In the rows, 128 means zero.
Known rows, with every way that one mark hangs from another
nizul{duti{lekef{fosu}} keri migig nopod vapas}: [125 139 128 115 151  77  96  71 103 124 170 151 129 131 187 181 173 204
 130 117 169 185]
fosu{lekef nomo}: [129 152 151 113 115 108 175  86 126 138 106 133 174 149 100 131  89 131
 130 121 143 160]
duti{lekef{fosu}}: [125 134 153 124  84  68 107  74 112 113 143 120 163 152 107 176 135 138
 111 111 137 161]
nopod{nizul{migig}}: [150 165 130 137 102 131 167  69 113 121 157 130 148 147 144 162 127 135
 119 108 154 152]
nopod{nizul{keri vapas}}: [123 149 133 112 126 135 172  63  98 124 149 142 170 129 151 158 124 170
 134  97 154 133]
nizul{nopod}: [134 123 132 110  99 101 150  82 100 131 147 137 151 149 143 159 144 140
 136 118 145 169]
nopod{nizul{vapas}}: [128 151 137 128 118 128 166  57 114 117 151 134 166 139 140 179 117 151
 120  94 158 145]
lekef{duti fosu{nomo}}: [117 146 139 128 105 108 142  75 108 167 127 109 164 161 131 134 104 136
  95 118 151 148]
vapas{nizul{duti keri}}: [115 134 136  96 136 123 150  72 129 128 149 143 187 136 163 166 158 160
 120 121 122 139]
nomo{fosu{lekef}}: [151 150 177 108 107  73 159 109 148 112 148 131 179 155  97 152 102 145
 139 123 120 160]
migig{nizul{duti{lekef{fosu}} keri nopod vapas}}: [123 112 132  93 134  89  94  59 111 141 175 157 151 131 164 186 175 179
 130  82 155 169]
nizul{duti}: [129 136 152 123 112 110 144  82 118 139 138 117 166 146 153 175 137 165
 111 107 128 162]
vapas{nizul{duti{lekef} keri migig nopod}}: [126 151 111 100 151 103 120  47 125 115 179 170 137 133 188 173 189 152
 130 133 144 173]
migig{nizul{duti{lekef} keri nopod vapas}}: [120 127 124  94 141 116 116  39 116 142 171 165 144 125 175 179 181 174
 137  83 149 171]
duti{lekef{fosu{nomo}}}: [118 148 140 123  93  72 118  62 101 138 125 121 168 154 110 157 118 138
 107 109 144 156]
migig{nizul}: [133 125 138 114  79 132 150  69 130 139 142 128 178 148 121 159 142 125
 127  89 134 148]
nizul{duti keri migig}: [134 151 133 119 122 125 150  87 111 139 143 126 154 139 182 151 153 191
 129 121 137 160]
nizul{nopod vapas}: [121 125 128 116 121 108 147  69 112 126 148 142 152 141 156 173 143 163
 138 113 159 174]
nopod{nizul{duti keri migig vapas}}: [135 168 128 125 153 141 161  64 110 132 163 140 149 127 193 171 139 200
 123 100 162 152]
keri{nizul{duti{lekef} migig nopod vapas}}: [139 147 142 126 174  75 125  37 127  89 168 156 126 143 174 186 165 158
 128 118 144 197]

Rows
[122 136 127 102 140  89 116  39 134 115 174 161 148 141 158 195 173 127
 111 121 135 173] => vapas{nizul{duti{lekef} nopod}}
[136 139 115 115 146 113 139  68 139 123 175 153 148 145 184 182 170 142
 118 132 150 174] => vapas{nizul{duti migig nopod}}
[147 161 177 114 121  90 158  96 156 127 160 124 163 158 111 136  99 134
 122 131 128 160] => nomo{fosu{lekef{duti}}}
[126 115 125  91 140 133 141  65 111 156 165 158 159 129 185 168 171 184
 142  84 153 162] => migig{nizul{duti keri nopod vapas}}
[144 159 155 131 142  80 131  48 133  91 151 133 143 153 147 171 150 142
 114 121 117 179] => keri{nizul{duti{lekef} migig}}
[152 166 137 135 123 128 156  69 116 134 162 129 144 145 170 177 133 160
 105 101 150 159] => nopod{nizul{duti migig}}
[138 136 130 110 127  70 100  84  93 133 168 146 127 141 174 167 173 182
 125 121 153 180] => nizul{duti{lekef{fosu}} keri migig nopod}
[125 165 146 128 145 110 131  30 120 118 165 141 146 132 154 204 134 164
 101  88 151 161] => nopod{nizul{duti{lekef} vapas}}
[132 179 126 127 155 123 136  37 113 117 171 150 135 123 183 181 150 190
 120  99 159 159] => nopod{nizul{duti{lekef} keri migig vapas}}
[121 152 131 125 145 131 146  74 122 131 146 131 155 129 195 164 152 214
 131 115 153 166] => nizul{duti keri migig vapas}
[122 152 119 116 156 104 118  51 109 125 169 157 121 126 200 174 177 201
 137 117 162 188] => nizul{duti{lekef} keri migig nopod vapas}
[117 126 136 102 130 143 143  63 128 148 150 140 179 129 169 169 155 188
 130  80 141 148] => migig{nizul{duti keri vapas}}
[125 151 140 112 148 134 160  62 101 136 155 140 165 126 174 176 131 192
 121  90 148 141] => nopod{nizul{duti keri vapas}}
[127 133 165 121 159  96 152  61 133 102 139 129 175 147 151 178 131 166
 120 106 121 163] => keri{nizul{duti vapas}}
[139 167 134 142 147 134 153  56 125 126 166 134 145 135 182 191 130 181
 108  98 164 164] => nopod{nizul{duti migig vapas}}
[129 140 118 131 126 116 146  69 121 120 155 143 136 141 174 170 152 170
 141 121 173 183] => nizul{migig nopod vapas}
[124 127 129 108 135 108 109  32 133 136 175 156 142 134 163 199 172 154
 123  79 153 183] => migig{nizul{duti{lekef} nopod vapas}}
[131 118 146 112 144  87 158  62 113  94 144 149 161 151 140 165 141 141
 145 116 137 170] => keri{nizul{nopod vapas}}
[129 136 119 100 144  76  99  68 118 114 181 164 144 140 174 179 186 158
 120 134 150 168] => vapas{nizul{duti{lekef{fosu}} keri migig nopod}}
